Known rows, with every step that occurs
fori zelodit govot rovat pefe tavus: [-.19,.01,.38,.18,-.20,-.02,.35,-.38,-.34,-.12,.21,.64,-.19,-.13,.20,-.45,-.12,.10,.20,-.08,-.12,.23,.16,.33,-.47,-.17,-.37,.34,.06,.02,.19,-.05,-.26,-.67,.09,.55,.07,.41,.30,-.10,.02,-.09,.11,.11,-.14,.22,-.06,.43,-.13,-.02,.10]
zelodit govot rovat: [.09,.00,.22,.15,-.15,.02,.35,-.13,-.43,.05,-.02,.50,-.14,.04,.15,-.35,-.08,.10,.19,.14,-.26,.23,.11,.20,-.20,-.01,.00,.45,.08,-.06,-.02,-.13,-.06,-.24,.17,.48,-.08,.34,-.04,-.18,.03,-.01,-.06,.17,-.05,.23,-.05,.11,-.22,-.04,.00]
tavus pefe: [-.06,.08,.11,-.02,-.07,-.14,.06,-.22,-.31,-.17,.00,.55,-.22,.09,-.03,-.06,-.23,-.11,.09,-.08,-.12,.09,.04,.21,-.05,-.08,.09,.22,.05,.02,.04,-.07,-.17,-.18,.07,.25,-.06,-.03,-.04,-.22,.10,.06,-.02,.12,.12,-.12,-.17,.20,.02,-.05,-.24]
rovat pefe tavus govot zelodit: [-.16,-.04,.25,.27,-.20,-.12,.11,-.34,-.39,-.25,.13,.53,-.18,-.01,.24,-.40,.06,.07,.20,.07,-.06,.01,.14,.30,-.37,-.03,-.33,.25,.06,.15,.10,-.24,-.22,-.22,-.01,.37,.12,.26,.07,-.03,.03,.16,.10,.05,.08,.11,-.17,.35,-.06,-.17,.00]
zelodit doleno tavus govot rovat pefe: [-.05,.26,.49,.24,-.32,-.24,.25,-.21,-.28,-.39,-.16,.58,-.35,-.26,.14,-.27,-.07,.27,.23,.26,.22,-.13,.32,.26,-.15,.25,-.04,.45,.07,.17,.07,-.42,-.25,-.30,.22,.36,-.26,.22,.10,.04,-.05,.01,-.07,.09,-.09,.26,-.13,.10,-.32,-.12,.14]
pefe tavus govot zelodit lezu: [-.13,-.07,.18,.50,-.12,.10,-.03,-.28,-.57,-.16,.15,.48,-.17,.13,.31,-.29,.33,-.01,.10,.08,-.29,.14,.05,.36,-.53,-.29,-.25,.18,-.05,.12,.09,-.17,-.16,-.16,.06,.38,.21,.53,.06,-.04,.18,.17,.05,.24,.14,.25,-.28,.35,-.25,-.09,.02]
govot tavus: [.00,-.11,.27,.15,-.05,-.01,.04,-.09,-.20,-.12,.06,.44,-.16,.03,.15,-.27,.02,-.08,.10,-.12,-.20,.05,.10,.21,-.12,-.16,-.17,.32,.00,.22,-.15,.01,-.21,-.08,.06,.26,.01,.38,-.14,-.11,.05,.11,-.14,.24,.08,.02,-.09,.48,-.04,-.06,-.01]
govot rovat pefe tavus: [-.06,-.09,.37,.00,-.15,-.09,.31,-.28,-.31,-.25,.13,.59,-.20,-.01,.12,-.36,-.15,.03,.10,.02,.11,.07,.25,.16,-.28,.04,-.36,.37,.14,-.08,.07,.05,-.39,-.57,.13,.44,-.06,.34,-.03,-.11,-.11,-.03,-.07,.09,-.30,.00,-.08,.53,-.07,-.10,.10]
doleno tavus pefe rovat govot zelodit: [-.13,.20,-.12,.09,-.24,.04,.28,-.37,-.38,-.44,-.04,.73,-.24,-.17,.45,-.41,-.09,.11,.13,.17,.09,.06,.07,.24,-.34,.05,-.06,.49,.11,.10,.03,-.21,-.38,-.24,-.03,.43,.08,.50,.10,-.13,.28,.05,.01,.17,-.06,.05,-.17,.18,-.11,.12,-.03]
tavus pefe rovat govot zelodit fori: [-.23,.22,-.05,-.13,-.10,.06,.34,-.54,-.48,-.42,-.11,.60,-.44,-.10,.40,-.54,-.07,.06,.02,-.09,-.06,.20,.09,.27,-.38,.00,-.03,.36,.04,.19,.09,-.30,-.29,-.24,-.04,.66,.28,.34,.07,-.36,.23,.07,.02,-.04,.07,.13,.08,.19,-.13,.18,-.13]
pefe tavus: [-.01,-.10,.29,.18,-.08,-.04,.11,-.03,-.25,-.11,.25,.40,-.02,.16,.14,-.20,.09,-.06,-.02,-.06,-.18,.05,.06,.24,-.29,-.39,-.20,.27,.07,.04,.01,.09,-.32,-.30,.05,.15,.11,.28,-.01,-.13,.10,.17,-.07,.22,-.08,-.04,-.13,.51,.02,-.13,.03]
doleno tavus pefe rovat govot zelodit lezu: [-.23,.20,-.13,.16,-.22,.23,.12,-.48,-.53,-.44,.00,.73,-.33,-.11,.45,-.27,-.09,.11,.19,.14,.04,.17,.11,.30,-.49,-.04,-.09,.43,-.03,.04,.13,-.17,-.38,-.31,-.02,.55,.08,.64,-.01,-.15,.33,-.04,.04,.31,-.13,.10,-.25,.18,-.27,.16,.02]
fori zelodit doleno: [-.15,.22,.31,.24,-.14,-.19,.25,.00,-.09,-.09,.09,.43,-.33,-.05,.07,-.15,-.04,.03,-.05,-.21,-.28,.00,.00,.42,-.19,-.29,.08,.10,.05,.27,.12,-.19,-.13,-.23,.14,.26,.21,.07,.11,-.20,.09,.24,-.20,.23,.34,.15,-.03,.27,-.12,-.07,-.16]
fori zelodit: [-.12,-.03,.14,.09,-.12,-.09,.09,-.07,-.20,-.01,.12,.53,-.21,.05,.07,-.24,-.02,-.04,.00,-.22,-.26,.08,-.08,.27,-.22,-.23,-.06,.11,.06,.15,.08,-.05,-.14,-.25,.07,.17,.19,.08,.09,-.14,.09,.16,-.07,.23,.24,.16,-.04,.35,-.01,.01,-.19]
rovat pefe tavus govot: [-.11,.02,.38,.12,-.16,-.11,-.03,-.27,-.34,-.23,.08,.47,-.16,.02,.01,-.23,.04,-.05,.21,.04,.01,.03,.16,.26,-.30,-.11,-.28,.32,.00,.05,.14,-.10,-.34,-.31,.05,.18,-.07,.15,.02,.00,.02,.07,.15,.00,-.12,.07,-.13,.33,.01,-.21,.06]
pefe rovat: [.00,.07,.12,.00,-.05,.02,.25,-.13,-.27,-.17,.06,.40,-.15,.17,.11,-.27,-.09,-.04,.07,.06,-.13,.05,.04,.28,-.24,-.13,-.09,.37,.07,-.06,.20,.02,-.33,-.29,.14,.20,.09,.23,-.28,-.23,.00,.18,-.13,.26,-.09,.03,.03,.37,-.01,.03,-.04]
zelodit doleno: [-.05,.23,.33,.19,-.10,-.12,.28,.08,-.15,-.12,.06,.34,-.27,.06,.03,-.07,-.08,.05,.03,-.02,-.21,-.01,.12,.35,-.09,-.20,.11,.23,.07,.19,.05,-.15,-.16,-.11,.14,.28,.05,.12,-.13,-.21,.05,.24,-.20,.24,.19,.04,-.03,.21,-.13,-.14,-.11]
fori zelodit doleno tavus govot: [-.11,.23,.39,.46,-.25,-.22,.06,-.06,-.19,-.24,.03,.53,-.25,-.20,.17,-.20,.22,.16,.05,-.02,-.14,-.14,.03,.39,-.25,-.30,.06,.23,-.03,.39,.07,-.41,-.16,-.16,.14,.11,.06,.14,.35,.09,.18,.19,-.02,.20,.28,.30,-.16,.13,-.26,-.07,.00]
zelodit doleno tavus govot: [.01,.25,.44,.43,-.25,-.18,.09,.00,-.23,-.27,-.03,.45,-.18,-.08,.14,-.10,.15,.16,.10,.19,-.07,-.16,.12,.35,-.12,-.21,.11,.33,-.03,.28,.00,-.36,-.20,-.03,.18,.09,-.11,.17,.12,.05,.16,.19,-.04,.23,.15,.19,-.19,.07,-.25,-.14,.08]
doleno tavus govot: [.05,.00,.26,.24,-.23,-.09,-.06,-.06,-.30,-.19,-.03,.57,-.11,-.01,.12,-.16,.17,.12,.11,.18,-.05,-.07,.02,.18,-.14,-.13,-.01,.37,-.02,.11,-.06,-.21,-.23,-.06,.13,.02,-.09,.17,.08,.10,.20,.09,.05,.22,.04,.20,-.20,.13,-.15,-.06,.06]
zelodit lezu: [-.12,-.01,.17,.14,-.07,.14,.02,-.08,-.37,.00,.06,.46,-.28,.19,.05,.02,-.08,-.05,.08,-.06,-.25,.19,.05,.26,-.29,-.19,-.03,.17,-.07,.00,.10,.02,-.19,-.23,.09,.31,.06,.25,-.26,-.18,.14,.07,-.09,.34,.05,.11,-.14,.27,-.14,-.03,-.03]

Rows
[-.14,-.03,.17,.19,-.13,-.08,.16,-.26,-.41,-.13,-.12,.49,-.31,-.01,.32,-.47,.25,.14,-.02,-.05,-.25,.05,-.02,.30,-.23,-.09,-.07,.15,-.04,.31,-.02,-.43,-.03,.03,.06,.41,.28,.14,.10,-.18,.17,.21,.00,.01,.38,.34,-.04,.17,-.16,.05,-.12] -> tavus govot zelodit fori
[-.23,.21,-.18,.04,-.11,.22,.18,-.50,-.59,-.33,-.05,.59,-.43,.00,.31,-.30,-.17,-.03,.21,.02,-.09,.31,.12,.29,-.50,.07,-.05,.39,.00,-.01,.19,-.18,-.27,-.27,-.03,.69,.12,.56,-.13,-.27,.21,-.01,-.01,.16,-.02,.11,-.13,.13,-.23,.06,-.11] -> tavus pefe rovat govot zelodit lezu
[-.05,.24,-.05,-.17,-.07,.02,.18,-.35,-.42,-.32,-.09,.53,-.29,.01,.09,-.26,-.24,-.12,.19,.00,.00,.18,.11,.17,-.28,.07,.07,.50,.05,-.07,.11,-.06,-.42,-.25,.01,.38,-.10,.23,-.09,-.21,.13,.00,.03,.02,-.15,-.01,.02,.13,-.02,-.05,-.08] -> tavus pefe rovat govot
[-.07,.06,.14,.01,.00,-.02,.09,-.44,-.31,-.39,.02,.55,-.18,.04,.19,-.33,-.12,-.17,.14,-.07,-.05,-.01,.16,.28,-.16,-.11,-.09,.42,-.03,.07,.07,.02,-.36,-.29,.12,.32,.02,.42,-.13,-.23,.00,.06,-.05,.16,-.09,-.14,-.09,.47,-.05,.03,-.06] -> govot tavus pefe rovat
[-.07,-.02,.21,.06,-.04,-.11,-.04,-.29,-.27,-.24,.04,.60,-.21,-.02,.12,-.22,-.14,-.18,.12,-.13,-.13,.03,.14,.21,-.03,-.11,-.03,.31,.00,.18,-.14,.00,-.18,-.11,.06,.30,-.04,.28,.00,-.16,.07,.01,-.04,.14,.10,-.09,-.20,.39,-.02,-.07,-.15] -> govot tavus pefe
[-.09,.49,.20,.08,-.23,-.06,.29,-.26,-.32,-.52,-.05,.56,-.31,-.20,.23,-.13,-.15,.08,.12,.12,.13,-.04,.22,.32,-.24,-.10,.14,.56,.05,.12,.11,-.22,-.49,-.27,.05,.36,-.11,.38,.06,-.14,.24,.04,-.04,.18,-.16,-.01,-.07,.07,-.21,-.01,.07] -> zelodit doleno tavus pefe rovat govot
[-.12,.06,.16,.23,-.15,-.02,.19,-.11,-.27,.11,.12,.49,-.15,.01,.10,-.22,-.06,.04,.12,-.14,-.44,.22,-.08,.37,-.29,-.34,-.02,.21,-.04,.12,.09,-.14,-.05,-.23,.07,.31,.14,.16,.15,-.17,.21,.06,.04,.24,.25,.23,-.05,.16,-.09,.02,-.11] -> fori zelodit govot
[.00,.00,.27,-.01,-.19,-.15,.15,-.30,-.39,-.20,-.17,.59,-.33,-.06,-.05,-.39,-.13,.08,.31,.12,.10,.06,.19,.11,-.16,.43,-.12,.42,.11,-.06,.07,-.28,-.18,-.27,.18,.41,-.25,.08,-.05,-.05,-.14,-.02,.01,-.06,-.08,.26,-.03,.13,-.13,-.12,.02] -> tavus govot rovat pefe
[-.23,.48,.14,.12,-.22,-.09,.26,-.32,-.24,-.48,.01,.64,-.37,-.31,.29,-.25,-.10,.09,.08,-.05,.07,-.01,.16,.38,-.36,-.20,.09,.41,.03,.24,.18,-.27,-.43,-.42,.05,.38,.07,.38,.30,-.08,.26,.05,.00,.17,-.02,.07,-.03,.16,-.19,.06,-.01] -> fori zelodit doleno tavus pefe rovat govot
[.02,-.04,.17,.08,-.13,.07,.03,-.09,-.23,-.11,-.02,.49,-.28,-.10,.16,-.34,.02,-.08,.19,-.13,-.14,.17,.12,.08,-.23,.04,-.14,.44,.03,.26,-.28,-.08,-.28,.00,-.06,.34,-.09,.51,-.06,-.03,.15,.01,-.04,.15,-.04,.16,-.04,.27,-.05,-.15,.08] -> rovat govot tavus
[-.04,.02,-.07,.10,-.18,.05,.26,-.07,-.32,-.06,.00,.49,-.28,-.04,.26,-.41,-.01,.09,.09,.01,-.20,.19,.01,.18,-.28,.08,-.05,.31,.14,.17,-.12,-.22,-.12,.04,-.11,.46,.12,.34,-.05,-.15,.19,.13,-.09,.14,.19,.21,-.07,.12,-.07,-.07,-.10] -> rovat govot zelodit
[.01,-.06,.35,.28,-.10,-.08,-.03,-.14,-.38,-.15,.12,.40,-.02,.11,.10,-.28,.26,-.07,.09,.06,-.20,.00,.05,.24,-.30,-.32,-.16,.31,.02,.10,.03,-.07,-.27,-.15,.09,.10,.01,.23,.11,.02,.10,.14,.09,.09,-.01,.14,-.13,.32,-.05,-.17,.05] -> pefe tavus govot
[-.18,-.04,.15,.08,-.11,-.02,.33,-.19,-.27,-.13,-.01,.49,-.32,.02,.36,-.41,.06,.15,-.13,-.15,-.28,.10,-.01,.31,-.24,-.20,-.13,.10,.03,.29,-.02,-.23,-.07,-.13,.02,.46,.37,.18,-.01,-.31,.17,.19,-.13,.15,.29,.19,-.06,.38,-.08,.10,-.15] -> govot zelodit fori
[-.07,.25,.02,-.08,-.18,.04,.13,-.31,-.36,-.44,-.06,.69,-.22,-.12,.23,-.22,-.14,.03,.15,.13,.11,.06,.11,.18,-.29,-.02,.02,.57,.05,.00,.04,-.07,-.51,-.31,.00,.26,-.11,.35,.03,-.09,.25,-.04,.06,.15,-.25,-.03,-.10,.17,-.07,.09,.04] -> doleno tavus pefe rovat govot
[-.04,-.09,.19,.43,-.16,-.09,.08,-.20,-.43,-.15,.14,.45,-.06,.09,.32,-.47,.34,.02,.07,.08,-.26,.01,.04,.29,-.35,-.24,-.25,.27,.09,.19,-.01,-.23,-.14,-.06,.03,.27,.20,.37,.15,-.03,.11,.23,.03,.12,.20,.19,-.20,.36,-.12,-.12,-.03] -> pefe tavus govot zelodit
[-.16,.36,.13,.32,-.20,-.12,.42,-.34,-.29,-.52,.04,.60,-.23,-.11,.46,-.29,-.10,.17,-.01,.18,-.01,-.16,.18,.47,-.20,-.21,.02,.33,.08,.20,.19,-.31,-.26,-.28,.16,.40,.20,.37,.05,-.29,.16,.24,-.14,.30,.15,-.09,-.21,.30,-.22,.09,-.12] -> govot zelodit doleno tavus pefe rovat
[-.16,.23,.35,.34,-.27,-.16,.21,.01,-.06,-.22,.13,.53,-.26,-.17,.21,-.12,.04,.17,-.08,-.10,-.14,-.13,.03,.42,-.22,-.40,.01,.18,.02,.33,.07,-.19,-.19,-.29,.13,.16,.18,.19,.23,-.04,.19,.19,-.15,.35,.24,.14,-.17,.33,-.15,.03,-.02] -> fori zelodit doleno tavus
[.07,.21,.46,.39,-.26,-.21,.22,-.09,-.32,-.30,-.13,.53,-.24,-.15,.23,-.33,.16,.21,.13,.27,.02,-.17,.24,.24,-.14,.04,.06,.45,.07,.19,-.03,-.40,-.17,-.16,.25,.31,-.17,.32,.17,.08,.03,.08,-.12,.18,.00,.31,-.16,.08,-.38,-.11,.14] -> zelodit doleno tavus govot rovat
[-.09,.00,.39,.14,-.18,.00,.39,-.27,-.38,-.12,.15,.55,-.12,-.03,.16,-.35,-.16,.08,.24,.11,-.07,.23,.25,.29,-.36,-.07,-.32,.46,.07,-.09,.10,-.05,-.29,-.54,.11,.54,-.09,.42,.03,-.14,-.02,-.09,.07,.11,-.31,.12,-.09,.38,-.13,-.10,.15] -> zelodit govot rovat pefe tavus
[-.08,.13,.18,.13,-.03,.07,.19,-.47,-.46,-.28,.03,.53,-.13,.03,.24,-.32,-.13,-.11,.28,.02,-.22,.14,.16,.38,-.23,-.24,-.08,.53,-.11,.05,.09,-.06,-.27,-.26,.14,.44,-.01,.51,-.06,-.28,.09,-.01,.08,.19,-.08,-.05,-.11,.29,-.13,.02,-.01] -> zelodit govot tavus pefe rovat
[-.07,.25,.14,.37,-.30,-.05,.37,.02,-.19,-.24,.04,.53,-.32,-.23,.42,-.29,.06,.30,.02,.10,-.07,.02,.11,.31,-.25,-.08,.04,.38,.12,.37,-.15,-.37,-.21,.00,-.04,.43,.11,.48,.12,-.07,.29,.21,-.13,.27,.18,.21,-.13,.11,-.23,-.07,.06] -> rovat govot zelodit doleno tavus
[.11,-.10,.35,.26,-.12,-.11,.09,-.22,-.49,-.22,.04,.49,-.09,.06,.18,-.50,.27,-.02,.10,.12,-.09,.02,.15,.15,-.31,-.05,-.18,.44,.11,.02,-.02,-.15,-.25,-.26,.19,.28,-.05,.41,.16,.04,-.07,.06,-.02,.04,-.12,.24,-.11,.33,-.22,-.13,.13] -> pefe tavus govot rovat
[-.06,.17,.03,-.10,-.04,-.06,.19,-.35,-.36,-.31,-.01,.53,-.19,.12,.07,-.20,-.25,-.13,.12,.03,-.06,.04,.08,.28,-.18,-.11,.05,.36,.03,-.10,.22,-.01,-.34,-.34,.15,.25,.05,.11,-.14,-.28,.04,.08,-.05,.14,-.05,-.11,-.05,.29,-.03,.04,-.17] -> tavus pefe rovat
[.00,.04,.11,.01,-.09,.15,.16,-.24,-.29,-.27,-.03,.44,-.24,-.07,.24,-.49,.03,-.08,.19,-.02,-.07,.13,.14,.15,-.35,.02,-.20,.60,-.01,.13,-.06,-.01,-.46,-.15,.01,.38,-.02,.68,-.20,-.09,.09,.04,-.07,.17,-.21,.10,.05,.37,-.05,-.05,.17] -> pefe rovat govot tavus
[-.03,.09,.09,-.03,-.09,.00,-.04,-.30,-.32,-.25,-.04,.59,-.32,-.12,.12,-.26,-.09,-.16,.24,-.14,-.04,.18,.15,.13,-.14,.07,-.02,.43,.02,.21,-.26,-.11,-.25,-.04,-.08,.43,-.15,.41,.04,-.08,.18,-.06,.04,.04,.01,.03,-.12,.21,-.08,-.15,-.04] -> rovat govot tavus pefe
[-.14,.45,-.03,.14,-.14,-.08,.46,-.35,-.40,-.42,-.08,.48,-.42,-.11,.32,-.40,-.16,.05,.13,.04,-.07,.08,.17,.37,-.29,.05,.12,.40,.12,.17,.15,-.37,-.25,-.15,.01,.62,.13,.37,-.01,-.32,.14,.17,-.11,.06,.15,.04,-.03,.07,-.19,-.05,-.16] -> tavus pefe rovat govot zelodit doleno
[.02,.14,.04,-.09,-.11,.12,.24,-.13,-.35,-.21,-.05,.42,-.24,.04,.14,-.34,-.05,-.02,.16,.06,-.08,.17,.06,.16,-.35,.05,-.03,.51,.08,-.05,.10,-.03,-.43,-.25,.01,.32,-.01,.34,-.20,-.14,.12,.07,-.06,.15,-.17,.13,.13,.17,-.02,-.03,.07] -> pefe rovat govot
[-.02,-.03,.11,.38,-.28,-.09,.06,-.12,-.32,-.20,-.01,.62,-.10,-.05,.35,-.36,.23,.20,.07,.24,-.11,-.09,.00,.23,-.21,-.07,-.10,.31,.05,.24,-.09,-.35,-.12,.04,.06,.20,.08,.29,.14,.04,.20,.21,-.01,.25,.25,.28,-.27,.19,-.19,.04,-.05] -> doleno tavus govot zelodit
[-.06,-.01,.24,-.10,-.17,-.08,.30,-.23,-.25,-.19,-.05,.59,-.32,-.03,.01,-.32,-.33,.08,.18,.04,.09,.10,.22,.14,-.14,.33,-.16,.35,.15,-.08,.06,-.06,-.25,-.41,.13,.45,-.16,.13,-.16,-.17,-.13,-.02,-.13,.08,-.13,.08,-.02,.31,-.06,-.06,-.04] -> govot rovat pefe
[-.22,.14,.15,.19,-.07,.01,.16,-.56,-.40,-.25,.09,.61,-.16,-.09,.27,-.41,-.10,-.12,.22,-.17,-.29,.16,.08,.43,-.36,-.32,-.11,.43,-.14,.14,.18,-.09,-.23,-.38,.11,.44,.15,.50,.18,-.23,.12,.00,.09,.19,.08,.07,-.10,.38,-.13,.09,-.08] -> fori zelodit govot tavus pefe rovat
